Each row comes from the steps of one walk. Every step used is in the known rows, and no mark comes twice. Write the walk behind each row, first mark first.
Known rows
E/F: -1.21 1.08 -0.29 1.73 2.07 0.79 1.06 2.01 -2.22 0.86 -2.36 1.53 1.35 1.17 0.08 3.59 -0.63 -2.26 -1.18 3.97 2.82 -2.00 0.36 2.17 -2.47 0.51 -2.48 -1.50
F/H/X/Y: -0.35 1.63 -1.99 -2.98 -0.12 -0.48 2.40 0.80 3.22 -0.60 1.64 -0.62 -0.81 -0.29 1.94 -2.08 0.07 2.00 1.99 -4.86 -2.44 1.80 0.28 -1.34 -1.36 -0.95 0.83 -1.01
Y/X/H/F/E/W: -2.63 -4.33 0.13 0.77 0.03 -0.29 2.52 -0.10 -1.40 0.07 0.62 -0.20 -1.56 -0.11 -2.89 2.17 2.84 -2.28 -2.90 -1.63 1.34 0.54 -0.61 -2.22 0.34 -0.93 2.08 2.40
Y/X: -3.21 0.75 -0.56 2.88 -0.65 1.12 -0.16 0.62 -0.26 -1.19 1.66 0.42 -0.10 0.06 0.79 1.14 -1.49 1.01 -2.91 0.78 -0.02 -2.08 -0.52 5.12 0.01 0.84 -0.73 1.02
K/F/E/W: -2.31 -2.17 1.96 1.12 2.70 0.77 3.53 0.99 0.37 0.69 -3.66 0.33 -0.93 -0.02 -1.03 1.90 0.83 -2.39 -0.28 0.38 2.77 -0.22 0.72 -2.84 3.07 -2.03 -1.26 0.63
L/Y/X/H/F/K: 0.81 0.84 -1.26 -1.97 1.83 0.20 -5.69 -0.77 -1.64 0.99 2.62 -1.49 1.37 1.36 0.51 1.27 2.56 3.47 -0.95 -2.89 -0.64 0.16 0.20 -1.38 -1.75 -1.37 0.38 2.88
L/Y/F: 1.04 3.62 0.76 1.20 1.55 -0.49 -2.51 -0.58 -0.16 0.00 -0.88 1.38 1.37 -0.83 0.42 1.09 0.15 0.90 1.38 2.42 3.20 -0.04 1.03 -0.42 -1.32 0.72 -0.01 -0.82
Y/X/H/F: -1.99 0.68 -0.20 0.59 -1.66 0.48 -1.75 0.76 -2.09 0.60 1.26 0.18 1.21 0.80 -1.91 1.11 1.60 0.87 -4.20 1.66 -1.87 -0.43 -0.72 4.07 -2.14 0.59 -0.24 1.17
U/E/F/K: 0.77 -1.98 -1.16 -1.11 2.91 1.65 -1.78 1.05 -1.83 0.58 -2.50 -0.52 1.42 1.99 2.47 2.34 0.60 -0.32 1.39 2.42 3.37 -2.53 0.05 -3.16 -2.39 0.02 0.79 -0.34
H/X/Y/L: 1.02 3.35 -1.02 -1.25 -5.43 0.63 0.35 -2.13 1.84 -3.65 2.04 3.83 -1.40 -1.12 1.45 -1.97 -2.55 1.84 1.42 -0.58 0.20 1.32 -0.41 1.70 -1.35 0.21 1.23 -5.91
U/E/W: -0.99 -2.42 1.30 0.41 2.08 0.62 4.33 0.17 0.16 -1.36 -2.45 0.83 -0.66 -0.60 -0.73 3.71 0.69 -0.52 0.90 2.11 5.28 -0.31 1.73 -0.26 0.52 -0.60 1.07 -2.47
K/F/H: -3.46 2.93 0.21 -0.95 2.40 1.53 0.32 3.80 1.77 0.25 -5.06 -2.22 0.72 1.33 -0.69 -0.33 -0.06 0.92 -1.10 -1.21 -1.53 0.18 -0.62 1.31 1.15 -0.81 -4.08 0.69
U/E/F/Y/X/H: 0.16 0.49 -0.94 2.96 -4.52 -1.69 -0.99 -0.33 -3.53 -0.26 2.10 -0.51 -0.84 -0.72 -2.59 0.56 0.59 -2.22 1.41 0.46 -1.31 1.68 -0.87 -0.90 0.01 1.64 3.52 1.07
F/Y: 3.10 -1.10 0.00 -0.28 2.85 -1.51 3.08 0.29 1.55 1.86 1.40 -1.00 0.29 0.34 -0.55 -0.50 -1.51 1.01 0.77 -0.82 -1.71 -0.42 0.84 1.10 2.84 -1.61 -2.72 0.13
K/F/E/U: -1.59 -4.12 2.97 0.00 1.04 0.99 1.24 -1.43 -0.05 0.51 -2.44 -0.74 -1.12 -0.48 1.44 -1.52 1.75 -3.09 1.41 0.50 0.33 -0.34 1.06 -1.77 2.50 0.58 -0.16 3.00
F/K: 0.09 -1.40 -1.76 -3.26 4.40 2.26 -0.56 1.66 1.02 1.81 -0.40 -1.69 1.56 2.58 3.04 2.39 -0.32 3.85 0.21 -1.08 1.44 -2.73 0.48 1.12 2.17 -2.63 -3.08 0.19
X/Y/F/K: 2.60 -0.62 -1.53 -2.87 1.44 0.48 -4.37 0.03 1.09 2.25 -1.47 -0.95 1.63 1.28 2.93 -0.27 -1.47 2.92 1.53 -0.75 1.58 -0.51 -0.44 -4.88 0.60 -2.11 1.01 -2.52
Y/F: -1.31 1.14 0.44 0.50 -0.26 1.52 -1.09 0.98 -0.08 0.96 -2.43 1.32 1.56 0.54 0.68 1.78 -0.53 0.43 -1.56 6.21 2.44 -1.63 -0.61 2.16 -0.66 0.53 -0.84 -1.40
K/F: -1.68 3.03 2.12 1.45 1.57 1.78 -0.26 2.12 0.11 1.31 -3.75 0.59 1.97 0.78 0.36 0.91 -0.78 1.06 -0.65 3.25 0.06 -1.25 0.88 2.76 1.12 -0.89 -4.08 -0.92
U/E: 0.73 -1.92 0.52 -0.47 1.50 0.40 2.58 1.63 0.66 -1.02 -1.16 -0.31 0.68 -0.20 0.66 0.55 0.11 0.26 2.04 0.18 1.59 -1.52 1.33 1.79 -0.38 1.15 0.27 -2.31
X/H/F/Y: 3.59 -1.20 0.43 -1.58 1.17 -1.95 1.40 -0.19 -0.50 3.16 1.24 -1.31 1.40 0.94 -3.18 -0.18 0.83 0.61 -0.92 -0.41 -3.30 1.11 0.47 0.07 0.49 -1.71 -1.75 0.54
U/E/F: 0.07 -0.56 0.51 1.56 1.37 0.25 1.25 1.42 -2.35 -0.67 -3.42 1.19 1.04 0.18 0.13 2.43 -0.03 -3.44 0.66 4.22 3.25 -1.68 0.65 -0.24 -3.75 2.16 0.88 -1.88

Which walk is each row?
0.56 -3.75 1.81 -0.13 1.21 -0.79 -0.45 -3.76 -0.19 -0.59 0.10 -0.34 -1.56 -1.83 1.51 -1.14 2.32 -3.42 2.91 0.20 2.95 0.63 1.24 -4.30 0.42 2.02 2.73 3.12 -> L/Y/F/E/U
0.19 2.85 -1.51 -1.20 -5.75 -0.16 -0.39 -1.14 0.54 -5.31 -0.83 2.51 -2.38 -1.32 0.23 -2.97 -1.09 -1.80 2.44 -0.91 0.51 2.95 -1.90 -3.35 -4.36 2.70 4.52 -4.41 -> U/E/F/H/X/Y/L
1.27 -1.40 0.89 2.61 0.11 -1.27 -1.02 -2.30 -0.37 1.33 2.69 -0.16 0.15 -0.27 -1.71 -1.06 -1.01 -0.27 -4.12 2.56 -3.23 -1.04 -1.39 1.56 -2.07 0.30 0.64 4.44 -> H/F/Y/X
2.35 1.06 -0.49 -0.45 -2.21 -0.25 1.31 -1.36 1.20 -1.77 0.51 1.33 -1.26 -0.37 -1.71 -1.28 -3.32 0.99 0.60 0.40 -0.41 0.83 -0.97 2.09 3.03 -0.32 -2.25 -3.64 -> F/Y/L
-0.78 3.21 -0.14 3.29 0.64 -1.01 -1.86 -1.20 -0.18 -1.82 3.32 0.44 -0.52 -1.39 0.73 0.70 -0.70 1.46 0.39 -2.41 0.72 -0.41 1.16 2.71 -1.15 1.06 -0.03 1.66 -> L/Y/X
-0.21 2.59 0.25 1.04 -0.91 -1.19 -3.00 -0.77 -2.10 0.11 2.72 0.11 0.81 -0.32 -2.17 1.04 2.00 0.71 -2.06 -0.92 -1.37 0.86 0.58 2.19 -2.99 0.68 0.37 1.77 -> L/Y/X/H/F
-0.32 0.98 -1.77 1.58 -3.56 -1.06 -0.03 0.21 -1.20 0.55 3.84 -1.13 -0.76 -0.13 -2.06 0.34 -0.58 1.48 0.16 -2.42 -2.89 1.61 -0.32 2.53 3.84 -0.75 -0.31 1.07 -> F/Y/X/H
4.15 -2.10 1.31 -0.75 4.14 -1.32 1.58 -0.88 0.85 3.06 0.60 -0.59 1.34 0.56 -1.76 -0.64 -0.20 -0.21 -2.00 1.75 -2.64 -0.86 0.24 -0.24 -1.40 -1.24 -1.76 1.49 -> H/F/Y
-3.58 1.96 -1.83 1.35 -3.78 0.73 -0.45 1.88 -1.44 -0.35 2.27 -0.57 -0.20 0.47 -0.91 1.99 0.12 1.58 -1.17 -1.25 -0.96 0.32 -0.12 5.37 2.40 0.01 -0.90 -0.19 -> Y/X/H
2.28 1.94 -1.21 -1.53 -3.23 -0.19 0.40 -0.24 1.74 -3.25 -0.05 1.54 -1.06 -0.78 -0.31 -1.83 -4.32 1.50 1.65 -3.35 0.64 1.25 0.01 1.28 1.55 0.06 -0.58 -8.38 -> X/Y/L
-0.35 -1.67 1.19 0.22 2.50 0.62 1.48 2.55 0.91 0.92 -2.62 -1.16 0.28 0.54 0.45 -1.39 0.25 -1.73 0.34 -2.29 -1.14 -1.24 0.21 -1.43 2.45 -0.45 -2.18 1.36 -> K/F/E
0.11 -4.36 1.48 -1.24 -2.27 -0.12 0.55 -4.39 0.41 -0.18 1.30 1.11 -2.14 -1.91 3.19 -2.87 2.19 -3.07 2.77 1.03 0.92 1.08 0.06 -5.63 -0.85 1.52 5.56 2.53 -> H/X/Y/F/E/U
-0.82 -6.50 1.12 -1.29 2.18 0.57 3.72 -1.43 0.65 -0.13 0.33 -1.67 -1.82 -0.58 1.80 -0.46 1.54 -2.45 1.56 -2.29 1.24 -1.03 1.26 -0.47 2.57 0.69 0.16 2.31 -> F/E/U
-0.28 0.14 -0.24 -1.75 0.70 0.29 0.66 1.85 -1.14 2.06 -0.41 -0.12 2.10 1.55 -1.80 1.98 1.75 1.15 -2.60 -0.02 -1.01 -0.37 0.69 3.42 -1.54 -0.71 -2.33 -0.92 -> X/H/F
-0.52 -6.73 1.25 -2.68 1.07 0.07 2.33 -1.49 -1.16 1.10 0.27 -1.74 -0.93 0.02 -0.47 -0.62 3.82 -2.83 0.01 -1.81 -0.41 0.38 1.12 -1.63 0.54 0.72 1.24 2.83 -> X/H/F/E/U
0.56 -1.53 -1.37 -4.69 3.01 1.72 -2.19 1.41 -0.88 2.94 -0.26 -1.78 2.44 3.18 0.40 2.15 2.30 3.66 -1.58 -1.07 -0.43 -1.17 0.16 0.08 -0.01 -2.64 -1.97 0.34 -> X/H/F/K
-0.26 3.37 -2.23 -2.89 -4.65 0.24 0.67 -0.53 2.80 -4.37 0.97 1.67 -2.33 -0.76 0.86 -3.08 -1.87 1.82 1.50 -3.35 -1.33 2.67 -1.42 0.17 -0.74 0.48 1.12 -4.13 -> F/H/X/Y/L
-1.54 3.98 -1.38 1.73 -2.31 -0.96 -1.97 0.38 -1.61 -1.34 3.81 -0.45 -0.40 -0.86 -0.98 1.54 0.78 1.69 1.76 -4.46 -0.35 1.70 1.59 3.08 1.69 0.52 -0.46 0.20 -> L/Y/X/H
1.55 3.82 1.53 0.96 -3.01 0.41 -1.24 -1.35 0.48 -1.33 -1.95 1.66 -0.56 -0.58 -2.24 -2.15 -3.16 0.38 0.32 2.88 -1.49 1.28 -1.31 0.81 2.77 -0.61 -2.16 -2.90 -> K/F/Y/L
-0.32 -3.24 -0.34 -0.41 1.25 0.29 1.04 1.94 0.85 0.67 -1.53 -0.30 -0.04 0.34 0.94 -0.63 0.32 -2.06 -0.15 0.07 1.15 -1.64 -1.21 -2.42 1.02 0.66 0.38 1.36 -> Y/F/E
-0.71 3.88 -0.06 -1.58 -0.97 -0.01 0.17 0.74 2.74 -0.41 -0.74 0.12 -0.15 -0.26 1.58 -2.86 0.11 1.48 1.70 -2.40 -3.06 2.22 0.02 -2.29 -1.39 -0.90 0.60 -0.33 -> K/F/H/X/Y
0.51 2.42 0.10 -0.20 -2.94 0.09 -1.57 -1.34 1.12 0.47 0.58 3.02 0.78 -0.84 2.44 -0.86 -0.21 0.77 0.95 4.36 0.78 0.53 -0.51 -1.76 -3.05 0.13 3.14 -1.59 -> H/X/Y/F
0.92 -0.72 0.40 4.62 -1.78 -1.71 -0.94 -1.86 -2.29 -0.38 1.39 0.44 -0.89 -1.21 -1.19 -0.11 -1.14 -3.36 -0.35 3.09 -0.54 -0.48 -1.33 -1.91 -2.34 2.33 3.34 2.94 -> U/E/F/Y/X
1.89 -1.48 0.07 -0.03 2.46 -1.49 -0.27 0.33 0.98 -0.09 -0.19 -0.52 -0.42 -0.87 0.96 -1.14 1.12 -2.08 2.53 -2.83 1.99 -0.11 0.32 -4.32 0.05 1.01 0.97 1.43 -> L/Y/F/E
-0.42 1.10 -1.75 -2.22 0.33 -0.57 -0.72 2.22 2.41 -0.14 -3.11 -2.24 0.01 0.18 -0.07 -1.85 -1.37 0.14 0.48 -3.59 -0.56 1.62 -1.46 -2.87 0.13 0.07 0.71 -2.45 -> X/Y/F/H
0.63 -0.43 -0.40 2.93 -0.70 -1.01 0.05 -1.22 0.32 0.12 3.44 -0.45 -0.80 -0.59 -0.82 -0.60 -2.09 0.45 -1.47 0.44 -2.43 -0.63 -0.86 2.20 1.34 -0.13 0.01 2.71 -> F/Y/X
-0.49 2.35 1.85 4.40 -1.39 -0.48 -2.53 -1.21 -0.42 0.72 0.85 0.17 -0.15 -0.73 -0.86 -1.38 -1.66 0.19 -1.72 3.12 -3.15 -0.15 -1.16 1.07 1.47 -0.09 -0.48 3.34 -> K/F/Y/X
